Known rows, with every step that occurs
n/y/a: [ 17.0  -6.0 -14.6   4.3  -0.9  22.5  -7.4  25.0 -15.1  31.0 -15.1 -31.0
  11.5 -12.0 -29.5  44.3   8.7  17.9 -33.3]
e/s/m/y: [ 16.4 -11.3 -20.3  23.8 -40.4  19.4 -25.0 -77.5 -31.4  28.9 -35.2 -28.2
   0.4   7.2 -22.0 -16.1  17.5  30.7 -54.3]
e/s/m: [ 12.5  -9.6 -26.6  27.2 -43.1  14.3 -22.3 -64.5 -26.8  31.4 -38.1 -34.2
   3.6   8.2 -17.3  -9.6  18.0  26.8 -56.2]
y/a/s/m: [ -0.4 -13.0 -39.3  14.0 -32.3  11.2 -22.3 -34.5  -4.6  29.7 -27.8 -38.4
   5.8  -7.4  -7.7  43.0  43.5  23.7 -35.2]
m/y/a/s/n/p: [ 21.6  -7.8 -22.6   0.8 -10.9  23.3 -26.3 -23.1 -10.9  23.1 -16.1  -7.4
  -3.9  -9.3 -22.3  30.7  33.8  31.3 -27.9]
e/s/m/y/a: [ 14.7 -11.9 -23.7  24.0 -42.8  19.8 -23.7 -76.6 -26.9  29.4 -36.1 -27.2
   4.0   4.4 -22.6  -0.8  24.2  38.7 -53.7]
p/a/s/m: [ -1.9  -1.0   1.7  15.2 -24.0   2.2 -11.4 -39.0 -23.7  31.8 -18.6 -47.5
  -2.0   0.5  -1.8  17.0  27.9  32.5 -38.5]
s/a: [ 10.6  -0.4 -22.5  26.7 -13.2  29.4 -26.2 -15.9 -24.7  24.6 -14.5 -26.7
   9.3 -16.5 -19.3  -8.2 -12.0  33.0 -53.0]
s/n/y: [ 14.9  -6.3 -29.8   2.8   5.3  20.1 -13.9  62.5 -19.4  30.7 -10.8 -29.9
  -0.5   2.0 -37.9   3.5  10.9  28.1 -20.6]
q/p/a/s/n: [ 29.9  -2.1  -1.5  -2.3 -28.6   6.7  -7.0  19.0 -20.4  38.7 -17.6  -8.6
  12.4   2.8 -15.8  24.8  17.1   9.1 -17.1]
m/s/a/y: [ -0.3  -4.0   2.7  15.8  -9.1   8.3  -9.3 -24.7 -14.0  18.5 -19.0 -28.2
  13.9  -0.1 -11.7  -9.1  -1.5  68.8 -41.8]
y/a/s: [  4.1  -7.1 -33.8   7.7 -29.5   9.9 -16.3 -17.2   5.8  28.0 -28.3 -26.3
   5.0  -8.9  -5.8  50.2  37.2   7.2 -38.8]
a/s/n: [ -2.0  -6.0 -41.4   2.0 -16.1   2.3 -21.5  11.8  -5.1  25.9 -23.2 -33.6
  -9.3   4.0  -9.9   4.2  35.6   8.4 -28.1]
q/s/n/p/m: [ 25.0 -13.0 -17.0  -1.0 -26.1  -7.7 -12.0  25.0  -4.8  29.5 -24.5 -13.4
  -7.6  -3.6 -28.2  19.8  28.1  37.9 -34.0]
p/m/s/n/y: [ 12.2 -15.8 -32.1  -3.9 -12.3  -5.0  -9.0 -52.4  -1.1  25.9 -12.5 -52.3
  -4.1   3.3 -26.3  -0.8  12.7  59.9 -17.6]
a/y: [ 32.7  -9.6   2.1  15.3 -29.0  26.2  -5.6  17.1 -22.7  28.3 -14.0 -27.0
  10.2   6.4 -17.5 -16.6  -6.2  24.9 -32.0]
y/a/s/n/p/m: [  6.5  -6.9 -48.3   5.9 -23.9   5.8 -19.8 -14.5   4.3  28.7 -20.2 -31.7
  -0.1  -9.8 -15.7  60.3  48.9  45.3 -23.1]
m/y/a/s: [ 19.8 -11.5 -17.4   0.8 -19.8  24.0 -22.9 -39.2  -8.3  22.8 -20.8 -11.5
  -1.3  -8.7 -16.9  19.9  25.4   9.7 -36.5]
e/s/n/p/a: [ 16.6   6.6 -20.7  18.7 -26.2   9.3 -14.3  -7.9 -18.2  31.2 -28.9 -14.0
  -1.7   5.4 -23.3  24.2  27.0  51.7 -46.8]

Rows
[  2.9 -15.3 -29.4   9.6 -20.8   9.2 -31.5 -58.6 -24.7  24.8 -23.8 -43.9
  -8.1   1.9  -7.7 -12.3  32.2  15.6 -32.6] => a/s/m/y
[ 25.3   3.4 -14.3  12.8  -4.0  18.1 -15.2  44.3 -22.6  30.8  -5.8 -16.7
  -1.7   1.8 -26.7  26.2  20.7  66.2 -17.8] => s/n/p/a/y
[ -3.0   4.7   3.1   4.4  -8.3   0.5  -3.7  14.8 -18.3  31.0 -13.6 -40.6
  -3.8  -0.1 -12.1  27.8  28.6  37.4 -31.2] => p/a/s/n/y
[ 23.3   6.1  -1.9  15.5  -1.9  12.2 -24.4 -40.9 -29.4  27.7 -10.1 -20.3
  -5.2  -9.5  -8.5  44.5  29.2  54.2 -30.8] => n/p/a/s/m/y
[ 28.0  -0.2 -28.3  13.1  -3.2   6.8 -25.1 -70.8 -12.4  23.3  -8.9 -26.9
  -0.8 -13.0 -16.1  31.7  10.7  73.1 -28.9] => n/p/m/s/a
[  6.0  -3.5 -47.6   2.9 -11.4  -1.3 -25.4  -9.3  -7.1  25.7 -16.9 -36.2
 -12.8  -1.0 -13.5  20.8  40.6  37.1 -19.8] => a/s/n/p/m
[  9.6 -12.9 -28.5   8.4 -21.9  -0.1 -15.3 -90.3  -3.5  22.7 -14.0 -50.9
   1.1  -5.4 -17.1  -7.4   1.2  62.0 -33.9] => p/m/s/a
[ 12.9 -17.0 -36.7  -1.7 -21.7  -4.3 -12.1 -64.2   3.3  25.6 -15.3 -47.9
  -5.4   4.9 -20.7  -5.0  13.7  53.1 -20.8] => p/m/s/n
[ 11.8 -13.8 -21.0   9.9 -24.0   1.6 -10.4 -80.4  -8.2  22.9 -11.5 -53.2
   3.7  -3.0 -19.5 -11.7  -0.6  77.4 -29.5] => p/m/s/a/y
[  8.4  -3.1 -19.6   1.7   4.8  -0.3 -15.9  -1.7  -1.2  22.0 -20.7 -13.6
  -0.3   6.9 -13.5  19.2  23.9  51.8 -25.4] => m/s/n/p
[  3.5  -8.5 -22.5   5.8  -2.1  13.7 -12.3   7.4 -20.0  30.4 -17.6 -46.0
   8.1 -10.0 -26.2  44.2  26.0  31.1 -28.9] => n/y/a/s/m
[ -3.2  -7.1 -16.3  -3.1   6.2  -0.5  -6.5  18.5   0.0  23.8 -20.8 -25.9
   5.9   6.1 -22.8  23.1  24.2  52.3 -24.1] => m/s/n/y/a
[ 33.6  -3.1 -26.7   7.7  -6.0   4.5 -22.7 -68.6  -7.4  24.6 -11.0 -23.8
  -4.2  -8.0 -12.9  35.4  14.5  55.8 -26.1] => n/p/m/s
[ 54.1 -18.5 -23.3  -5.8 -39.1  20.0 -16.0 -43.3 -15.1  36.0 -13.7  -9.1
  13.2  -5.2 -30.2  13.2   2.9  12.0 -12.3] => q/p/m/y/a
[ 11.6  -6.7 -32.8   2.8   1.1  20.6 -11.9  63.8 -14.4  31.8 -12.2 -29.5
   3.5  -1.9 -39.2  26.8  21.0  38.7 -18.9] => s/n/y/a
[ 22.8   4.4 -22.9  11.2  -0.2  16.7 -19.4  34.2 -18.7  31.3  -8.7 -14.2
  -4.7  -0.8 -24.8  31.7  23.0  51.7 -22.0] => s/n/p/a
[  9.1  -4.4 -41.4   0.2  -8.3   1.7 -27.1 -16.9 -10.3  23.9 -15.0 -31.8
 -14.8  -1.7 -17.0  16.0  40.2  39.0 -18.2] => a/s/n/p/m/y
[ -3.2  -4.0 -34.7  -1.2  -2.4   2.3 -16.9  30.3 -12.2  26.5 -19.2 -40.9
  -7.4   2.1 -19.3  10.2  33.5  18.0 -24.1] => a/s/n/y
[ 51.4 -16.5 -26.4  -2.8 -39.6  14.3 -14.3 -33.5 -14.1  37.8 -15.6 -16.1
  13.0  -1.1 -24.3   4.3  -4.1  -0.3 -14.9] => q/p/m
[ 22.6  11.7  -3.1  13.4  -2.3   7.3 -19.0 -21.8 -18.7  28.4 -12.1 -16.3
  -4.2 -10.1  -3.1  55.2  25.6  39.0 -35.2] => n/p/a/s
